Each row was made from one walk, in order. Every step used is in the known rows, and no mark comes twice. Write each row's walk.
Known rows
w-m: [ 0.18  2.42 -0.62 -0.74  0.51  0.54 -0.43  0.66  0.44 -0.03 -0.26 -0.53
 -0.30  0.33 -0.21  0.75  1.39  0.52 -1.40  0.79  1.65  0.50 -0.14 -0.81
  0.24  0.16 -1.26 -1.07 -0.90 -0.08  0.65  0.99  1.38]
w-m-k-l: [-1.43  2.74 -2.09  1.60  0.42  1.54  0.59  0.79  0.15 -0.28 -0.34 -1.16
 -0.21  0.35 -0.07  1.57  1.36 -0.78 -0.85 -0.35  4.44  1.55  1.45 -1.18
 -0.71 -0.14 -2.33 -0.70 -1.28 -1.17  1.46  1.09 -0.70]
k-t-q-l-m: [-3.45  3.27 -3.00  0.39  1.15  1.67  3.37 -0.18  1.05 -1.32 -0.53  0.05
 -0.05 -0.25 -0.34 -0.28  0.81  1.27  0.13  0.52  0.22  1.71  0.68 -2.29
 -2.62 -0.16 -1.49 -2.86 -1.44  0.06  2.20  0.82 -0.11]
j-k-m-t-q: [-2.86  2.83 -1.75  2.66  0.28  1.42  2.40 -0.03 -1.90  0.57 -1.40 -0.17
 -0.01 -2.09 -0.22  1.02  1.36  1.42 -1.70 -0.70  0.40  0.80  0.78  1.06
  0.41 -0.06 -1.06 -1.09 -1.24  0.28  1.88  0.97  0.40]
k-m: [-0.13  1.20 -0.23  0.30  0.20  1.45  0.72  1.45 -0.15  0.57 -1.85  0.41
 -0.56  0.47 -0.25  0.38  1.08  1.23  0.05 -0.35  1.01  0.31 -0.04 -0.08
  1.04  1.33 -0.95 -0.95 -0.89  0.41  1.23  0.98  1.14]
g-j-t-k-q-m: [-2.57  2.17 -1.40  3.27  1.07  3.67  3.39  1.42 -1.42  0.44 -2.23 -0.27
  0.13 -1.84  0.30 -2.82  0.64  4.56 -0.48  0.66  1.21  0.91  0.85 -0.68
  0.54  1.06  0.43 -1.29 -0.74  1.59  1.65  1.52  1.60]
w-m-t: [-0.82  3.99 -1.97 -0.06  0.91  0.46  0.67 -0.23 -0.12 -0.91  0.44 -1.11
 -0.50  0.38 -0.25 -0.03  1.27  1.52 -2.54  1.09  2.29  0.81  0.66 -1.66
 -0.27 -0.52 -1.85 -0.23 -1.02 -0.38  1.25  1.51 -0.15]
l-m-t-j-k: [-3.95  0.98 -0.66  2.37  0.95  0.77  2.45 -0.96  0.67  0.08 -0.42 -0.03
 -0.35 -0.65 -0.12 -0.31  0.75  0.10 -1.79  1.10  0.23 -0.02  2.55  0.80
 -0.16  0.17 -1.19 -1.02 -1.17  1.02  0.93  1.08  0.16]
q-l-m: [-1.35  0.75 -2.80 -0.65  0.63  1.12  1.87 -0.18  1.90 -1.42 -0.60 -0.47
 -0.45  1.65 -0.05 -0.89  0.57 -0.28  0.64  1.08  1.47  1.00  0.65 -1.36
 -1.01  0.28 -1.31 -2.46 -0.99 -0.01  0.94  1.20  1.50]
m-k-q-w: [-0.50  3.55 -2.78  2.18  1.61  2.74  1.81  0.63 -1.21 -0.56 -0.84 -0.72
 -0.16 -0.09  0.07  1.29  1.22  0.17 -0.90  0.51  3.79  2.34  0.52 -1.53
 -0.32 -0.54 -1.57 -1.00 -1.63 -0.51  1.50  1.44 -1.13]
j-k: [-1.63 -0.35  0.29  1.82 -0.29  0.73  0.34  0.76  0.29  1.66 -0.75 -0.54
 -0.26 -0.08  0.41  0.47  1.12 -0.68 -0.56  0.88  0.67  0.04 -0.01  2.23
  1.01  1.55 -0.04 -0.89 -0.76  0.70  0.35  0.71  1.93]
q-k-l-m: [-1.54  0.86 -2.71  1.89  0.21  1.72  2.05  0.53  0.86 -0.65 -1.39 -0.73
 -0.25  1.30  0.02 -0.64  0.26 -0.75  0.18  0.45  2.92  0.81  0.98 -0.49
 -1.15 -0.10 -1.78 -1.88 -1.35 -1.17  1.93  0.70  0.14]
m-t-j: [-2.80  2.10  0.00  0.68  0.59  0.40  0.49 -0.34  1.22  0.85 -0.16  0.04
 -0.56  0.15  0.51  0.01  0.98  0.41 -2.02  0.47  1.18  1.30  1.65 -2.04
 -0.22  0.68 -1.70 -0.14 -1.02  1.50 -0.04  1.82 -0.92]
l-m: [-0.60  0.68 -0.84  0.15  0.49  0.78  1.70  0.19  0.92 -0.62 -0.28 -0.15
 -0.22  1.18 -0.54 -0.18  0.51  0.30  0.03  1.20  0.05 -0.42 -0.25  0.74
 -0.05  0.76 -0.91 -1.85 -1.06  0.09  1.04  0.67  1.44]
q-t-w-m-k-l: [-2.82  6.59 -4.50  1.13  2.05  0.94  3.06  0.36 -0.45 -0.63  0.16 -1.26
  0.13  0.00 -0.18  1.70  1.75  0.78 -2.29 -0.08  5.74  2.58  3.17 -3.23
 -2.09 -1.69 -3.05 -0.86 -1.70 -1.42  2.13  1.80 -1.67]
g-j-t-w: [-3.41  1.93  1.78  1.04  0.33  1.23  2.16  1.50  0.03  1.87 -0.79 -0.24
  0.32  0.29  0.30 -0.78  0.98  1.92 -1.01  0.54  1.23 -0.48  0.74 -0.57
  1.22  1.66  0.52 -1.05 -0.42  1.64  0.34  1.57  1.06]
w-m-t-j-k-q-l: [-3.41  3.52 -2.81  1.61  1.33  2.42  1.03 -0.08  0.51 -0.71 -1.33 -0.15
 -0.75 -1.58  0.44 -0.15  1.98  0.08 -2.44  0.39  2.81  2.74  3.53 -2.97
 -0.79 -0.98 -2.76 -0.85 -1.20  0.46  1.62  1.47 -0.33]
q-l-m-t-j-k: [-4.77  1.02 -2.61  1.60  0.96  1.12  2.51 -1.35  1.67 -0.82 -0.55 -0.30
 -0.59 -0.31  0.35 -1.02  0.80 -0.45 -1.20  1.04  1.76  1.38  3.43 -1.13
 -1.18 -0.23 -1.64 -1.57 -1.10  0.98  0.83  1.56  0.26]
t-k-q-l-m: [-1.97  1.27 -4.45  0.89  1.02  2.54  2.42 -0.28  0.80 -1.60 -2.11 -0.21
  0.11 -0.01 -0.16 -0.41  0.76  0.28  1.15  0.52  1.46  2.22  1.91 -0.88
 -1.84 -0.02 -1.15 -2.75 -1.51  0.25  2.10  1.05  1.91]
g-j: [-0.10 -0.93  0.91  0.24 -0.11  1.27  0.61  1.28  0.57  1.50 -1.04 -0.45
 -0.74  1.43  0.39 -0.88  0.53  0.79  0.75  0.70  0.83 -0.34 -0.64 -0.34
  1.71  1.53  0.14 -0.85 -0.29  1.34 -0.41  1.52  1.59]
j-t: [-3.01  1.73  1.32  1.56 -0.11  1.03  0.94  1.08  0.72  1.55 -0.24 -0.36
  0.07  0.56  0.44 -0.61  0.89  1.21 -1.04  1.08  0.87 -0.36 -0.37  0.25
  0.63  2.42  0.19 -0.94 -0.61  0.89  0.71  0.86  0.97]
l-m-t: [-1.47  2.13 -2.38  0.79  0.79  0.65  2.60 -0.78  0.30 -1.45  0.34 -0.68
 -0.43  1.33 -0.46 -0.92  0.40  1.32 -1.05  1.47  0.65  0.00  0.59 -0.17
 -0.56  0.11 -1.39 -1.24 -1.19 -0.19  1.49  1.20 -0.08]
l-m-k-q-w: [-0.53  3.49 -3.80  2.11  2.10  2.91  3.43 -0.04 -1.17 -2.06 -0.67 -0.61
 -0.07  0.20 -0.71  0.82  0.79  0.66 -0.54  0.96  2.95  1.33  0.82 -0.93
 -0.84 -1.15 -1.76 -1.92 -1.83 -1.02  2.18  1.04 -0.78]
j-k-t: [-3.18  1.24  0.48  2.63  0.36  1.36  1.33  1.39 -0.10  1.59 -0.85 -0.15
 -0.57 -0.41  0.26 -0.25  1.14  0.85 -0.68  1.17  0.32  0.25  0.68  1.46
  0.09  1.96 -0.01 -0.41 -0.94  0.84  1.74  0.47  0.49]
g-j-t-l-m: [-3.73  0.49 -0.35  0.87 -0.28  1.67  2.44  0.90  0.50  0.54 -0.57 -0.84
  0.27  1.51  0.04 -0.82 -0.32  1.97  0.85  0.71 -0.80 -1.35  1.03 -0.73
 -0.13  2.16  0.41 -2.18 -0.60  1.80  1.85  1.24  1.90]
t-l-m-k-q: [-1.85  1.70 -3.91  1.26  1.05  2.48  2.85  0.27 -0.61 -1.20 -0.65 -0.62
  0.30  0.59 -0.54  1.66  0.44 -0.55  0.85 -0.03  1.46  1.47  1.67 -0.81
 -1.30 -0.11 -2.01 -2.15 -1.98  0.06  2.87  0.83  0.09]

Write each row's walk
[-2.82  1.78 -4.44  2.55  1.16  2.64  3.55 -0.44 -0.01 -1.92 -1.06 -0.70
 -0.65  0.25 -0.08 -1.49  0.92  0.35 -0.39  1.29  1.50  1.39  2.12 -0.28
 -0.91 -0.35 -1.85 -1.80 -1.31 -0.52  2.60  0.89  0.19]  j-k-q-l-m-t
[-1.97  7.33 -2.08  0.37  1.51  1.30  1.45  0.52 -0.92 -0.89 -0.16 -0.41
  0.17 -1.64 -0.38  1.88  1.64  2.65 -2.91  0.50  0.92  1.79  0.31 -2.95
 -2.22 -1.07 -1.71 -1.72 -1.51 -0.40  2.19  1.24 -0.91]  k-t-q-w-m
[-2.02  0.99 -1.43  2.43 -0.19  1.43  0.95  0.82  0.59  0.73 -0.58 -0.94
 -0.28  0.97  0.44  1.32  0.92 -1.53  0.15 -0.52  3.75  1.67  1.03 -0.34
 -0.44  1.09 -1.76 -0.59 -1.26 -0.51  1.01  1.22 -0.97]  m-k-l
[-2.44  3.27 -3.16  0.02 -0.11  1.09  1.01  0.58 -0.68 -0.37 -1.13 -0.54
 -0.32  0.85  0.06  1.03  0.62  1.49 -0.70 -0.93  0.85  1.44  2.12 -2.00
 -0.92  1.06 -1.85 -0.66 -1.33  0.80  2.73  1.90 -0.40]  k-m-t-l
[-3.11  4.08 -4.83  2.69  0.23  1.31  2.16 -0.26 -0.20 -1.19 -0.90 -1.15
 -0.03 -0.74  0.57 -1.43  0.73  2.20 -1.73 -0.18  2.66  2.98  2.55 -1.03
 -2.43  0.19 -2.07 -0.57 -1.37 -0.15  1.92  2.29 -1.07]  q-m-t-k-l
[-3.75  4.51 -1.60  3.21  0.86  2.71  1.63  0.80 -0.91  0.42 -1.74 -0.49
  0.72 -1.19  0.43  0.52  1.10  2.43 -1.47  0.67  1.47  1.50  1.36 -0.54
 -1.14  1.34  0.12 -1.41 -1.35  0.80  2.08  1.32  0.59]  j-t-k-q-w
[-2.19  5.07 -4.25  2.40  1.31  2.07  1.69 -0.45 -1.28 -1.10 -1.24 -0.96
  0.13 -0.65  0.28  0.67  1.03  1.99 -1.91  0.60  2.12  2.73  2.03 -1.36
 -1.75 -0.35 -1.24 -0.71 -1.68  0.28  2.10  2.03 -0.74]  m-t-k-q-w
[-1.05  2.54 -1.62  2.85  0.67  2.35  0.98  1.26 -0.98  0.29 -1.59 -0.41
 -0.23 -0.64  0.39  1.00  1.44  0.31 -1.22  0.85  0.86  1.13  0.39  1.00
  0.22  0.83 -0.92 -1.27 -1.19 -0.03  1.62  0.97  0.61]  j-k-q-w
[-1.58  2.23 -2.19  2.97  1.31  2.19  2.67  1.19 -0.72  1.02 -1.16 -0.38
 -0.74 -0.25  0.37 -0.41  1.30  1.31 -0.64  1.35  1.13  0.79  0.49  0.19
  0.40  0.69 -0.99 -0.93 -1.11  0.16  1.80  0.73  0.75]  j-k-q-t
[-1.18  3.18 -4.46  2.28  2.90  2.69  5.17 -0.08 -0.84 -1.42 -0.25 -0.61
 -0.58  0.54 -0.73 -0.44  0.66  1.82 -0.07  1.52  3.01  1.03  0.90 -1.61
 -0.70 -1.29 -1.80 -1.67 -1.75 -0.77  2.47  0.84 -0.54]  l-m-k-q-t
[-0.89  4.26 -1.05 -1.40  0.93  0.05  0.48  0.70  0.09 -0.20 -0.17 -0.26
  0.44 -0.24 -0.53  1.67  1.87  0.40 -2.43  0.34  2.00  1.15  1.06 -1.00
 -0.29 -0.62 -1.69 -1.31 -1.22 -0.05  0.84  1.31  1.04]  t-w-m
[-3.25  2.51 -3.16  0.54  1.14  1.61  2.86  0.51 -0.08 -0.61 -0.84 -0.78
 -0.01  0.93 -0.14 -0.20 -0.05  1.04  0.13  0.91  1.70  1.32  2.03 -2.18
 -2.49 -0.29 -1.05 -1.89 -1.84  0.28  3.35  0.84 -0.10]  q-k-t-l-m
[-1.22  2.87 -1.70  0.93  0.61  1.35  1.66  0.52 -0.70 -0.24 -1.22 -0.10
 -0.79  0.41 -0.23 -0.39  1.02  2.11 -1.10 -0.12  1.62  0.70  0.83 -1.01
  0.54  0.70 -1.44 -0.23 -1.03  0.14  1.78  1.50 -0.49]  k-m-t
[-2.89  3.04 -5.56  0.55  1.84  0.90  3.95 -0.81 -0.15 -1.08  0.65 -1.65
  0.01  1.48 -0.20  0.85  0.04  0.81  0.23  0.97  2.95  1.26  2.08 -2.38
 -2.16 -0.66 -1.51 -1.94 -1.84  0.19  2.32  1.59  0.09]  q-t-l-m-k
[-3.29  1.97  0.62  1.34  1.55  1.69  1.22  0.88  0.82  1.66 -1.50  0.43
 -0.66 -0.71  0.57 -0.54  0.91  0.64 -1.44  0.79  3.16  1.99  1.87 -3.03
 -0.71  0.07 -0.99 -0.47 -1.37  1.37  0.94  1.10 -1.03]  q-k-t-j
[-2.50  0.94 -3.91  2.26  1.14  2.80  4.16  1.06 -0.80 -0.07 -1.39 -0.83
 -0.54  0.75  0.00 -0.68  0.12  1.92  1.26  0.96 -0.61 -0.20  1.90 -0.65
 -0.36  0.41 -0.76 -2.12 -1.05  1.01  2.94  1.11  1.72]  g-j-k-q-t-l-m
[-2.73  2.71 -2.74 -0.09 -0.19  0.18  0.49 -0.11  0.35  0.01  0.38 -1.26
 -0.08  1.44  0.59  0.79  0.51  0.24 -0.99  0.12  0.91  1.62  1.52 -1.74
 -1.42  1.07 -1.65 -0.70 -1.27  1.00  1.59  1.97 -0.36]  m-t-l
[-3.95 -0.26  1.12  3.04 -0.98  1.12 -0.51  1.35  1.77  2.39 -1.74  0.32
 -0.36 -0.46  0.99  1.22  1.29 -1.96 -0.61 -0.65  0.65  0.98  2.23  1.03
 -0.15  2.29 -1.53 -0.81 -0.85  1.05  0.46  0.97  0.25]  t-j-k-l
[-3.08  5.80 -4.69  2.27  0.44  1.20  2.81 -0.87 -0.10 -2.30 -0.03 -1.05
  0.24  0.04 -0.22  1.06  0.60  1.15 -1.84 -0.15  0.55  1.54  1.31 -1.55
 -3.20 -0.74 -2.84 -2.11 -1.65 -1.29  2.48  1.69 -2.15]  k-l-m-t-q-w
[-3.39  5.24 -3.49  0.44  2.04  2.00  2.60 -0.30 -0.31 -0.91  0.06 -0.91
  0.06 -1.49 -0.19  1.28  1.67  0.83 -1.20  0.01  4.45  3.32  1.50 -4.12
 -2.30 -1.87 -1.90 -1.76 -1.67 -0.50  1.96  1.20 -0.96]  w-m-k-t-q-l
[-1.87  0.67 -3.94  0.32  1.54  1.60  2.98 -0.89  1.01 -1.59 -0.13 -1.06
 -0.34  1.22 -0.19 -0.34  0.60 -0.86  0.83  0.93  4.19  1.72  1.29 -1.71
 -1.03 -0.77 -1.28 -2.13 -1.39 -0.41  0.93  1.29  0.66]  q-l-m-k
[-3.69  1.40  1.06  2.09  0.69  1.56  2.57  1.84 -0.79  1.96 -1.40 -0.02
 -0.21 -0.50  0.16 -0.35  1.24  1.54 -0.67  0.62  0.65  0.22  1.85  0.77
  0.71  1.16  0.36 -0.53 -0.76  1.43  1.25  1.22  0.56]  g-j-k-t-w
[-2.97  3.11  0.34  1.26  1.19  1.59  2.17  1.80 -1.22  1.04 -1.18 -0.26
 -0.18 -1.20 -0.33  0.14  1.67  2.21 -1.72  0.76  1.37  0.11  2.17 -0.23
  0.46 -0.04 -0.22 -0.61 -0.79  0.79  1.88  1.12  0.87]  g-j-k-t-w-m
[-4.12  1.72 -1.96  2.44  0.88  2.44  1.45  0.04  0.92  0.28 -1.49  0.06
 -0.80 -0.92  0.92 -0.58  1.55 -0.59 -1.38  0.32  1.98  2.85  3.10 -2.12
 -0.55  0.32 -2.16 -0.77 -1.14  1.19  1.09  1.57 -0.56]  m-t-j-k-q-l
[-2.26  5.78 -1.74 -0.11  2.23  1.25  2.18  0.98 -0.97 -0.17 -0.81 -0.42
  0.13 -0.90 -0.41  0.41  1.67  1.61 -2.87  0.90  4.52  2.21  2.15 -3.06
 -1.38 -1.95 -1.59 -0.82 -1.71 -0.49  2.44  1.00 -0.58]  q-k-t-w-m
[-3.14 -0.24 -1.91  3.80 -0.39  1.97  3.09  0.36 -0.06 -0.33 -1.12 -1.13
 -0.82  1.05  0.10 -1.58  0.14  0.82  0.35  0.59  0.64 -0.83  1.90  1.50
  0.20  1.04 -0.98 -0.91 -0.60 -0.17  1.93  1.29  0.02]  g-j-k-l-m-t
[-4.93  1.30 -0.32  3.64 -0.64  1.02  0.34  0.39  1.13  1.47 -1.10 -0.23
 -0.57 -0.53  1.01  0.39  1.17 -1.10 -1.77 -0.35  1.34  1.36  3.05  0.08
 -0.65  1.59 -2.05 -0.03 -0.95  0.80  1.01  1.51 -1.40]  m-t-j-k-l
[-1.38  5.73 -3.71  2.59  1.57  2.29  1.53  0.23 -1.96 -1.48 -0.76 -1.14
 -0.36 -1.21 -0.11  0.68  1.74  1.77 -3.44  1.25  2.20  1.53  1.68 -0.84
 -0.56 -1.20 -2.06 -0.58 -1.38 -0.87  2.60  1.35 -0.62]  j-k-q-w-m-t
[-3.17  2.83 -3.68  2.27  0.33  0.84  1.59  0.41  0.78  0.78 -1.13 -1.04
 -0.13  0.54  0.81  0.29  0.76  1.15  0.00  0.07  2.54  1.94  2.17 -1.00
 -2.20  1.23 -1.13 -0.98 -1.24  0.24  1.60  1.70  0.24]  q-t-k-l
[-2.82  3.69  1.12  0.18  0.82  1.31  1.77  1.40 -0.37  0.98 -0.54 -0.44
  0.39 -0.31 -0.24 -0.37  1.40  2.58 -2.07  0.73  1.83 -0.53  1.11 -1.41
  1.02  0.41 -0.09 -1.15 -0.47  0.94  0.77  1.49  1.30]  g-j-t-w-m
[-2.13  5.05 -3.81  1.59  2.79  1.97  4.14  0.48 -1.30 -0.07 -0.34 -0.43
 -0.02 -0.23 -0.20  0.90  1.62  1.03 -1.33  0.55  4.25  2.65  1.73 -2.55
 -0.72 -1.33 -2.01 -0.91 -1.87 -0.34  1.75  1.54 -1.33]  m-k-q-t-w
[-2.95 -0.55  1.67  1.77 -0.05  0.73 -0.21  0.63  1.18  2.42 -1.18  0.37
 -0.32 -0.94  0.65  0.97  1.33 -1.22 -1.09  0.38  0.51  0.54  1.40  1.15
  0.89  1.57 -0.56 -0.84 -0.80  1.76 -0.36  0.98  1.48]  t-j-k
[-2.43  2.47 -2.82  2.05  0.03  1.09  2.24 -0.04  0.93 -1.53 -0.17 -0.72
 -0.53  1.70 -0.17 -0.79  0.38  0.52 -0.60  0.41  0.93  0.37  1.48 -0.19
 -1.57  0.84 -2.42 -1.06 -1.22 -0.92  2.29  1.21 -1.28]  k-l-m-t
[-3.07  0.52 -2.15  1.80 -0.44  1.93  1.81  1.04 -1.61  0.92 -2.00 -0.98
 -0.63  0.21  0.36  0.07  0.39  1.80  0.26 -0.78  0.55  0.15  2.50 -0.35
  0.81  1.21 -0.41 -0.46 -0.74  1.58  2.29  1.90  0.96]  g-j-k-m-t-l
[-4.24  5.00 -4.04  2.75  1.52  3.11  3.69  0.30 -1.23 -1.50 -0.42 -1.11
  0.77  0.01 -0.26  1.22  0.39  1.39 -0.88  0.54  2.00  1.19  2.29 -1.78
 -2.14  0.15 -1.27 -2.31 -1.92  0.04  3.64  1.22 -0.83]  j-t-l-m-k-q-w
[-2.32  3.13 -2.07  2.19  2.61  2.48  2.96  0.37  0.06  0.83 -0.76  0.11
 -0.64 -0.66  0.22  0.59  1.27  0.83 -0.93  0.58  3.73  2.41  1.89 -3.46
 -0.31 -0.54 -2.11 -0.65 -1.62  0.87  0.82  1.49 -1.34]  m-k-q-t-j
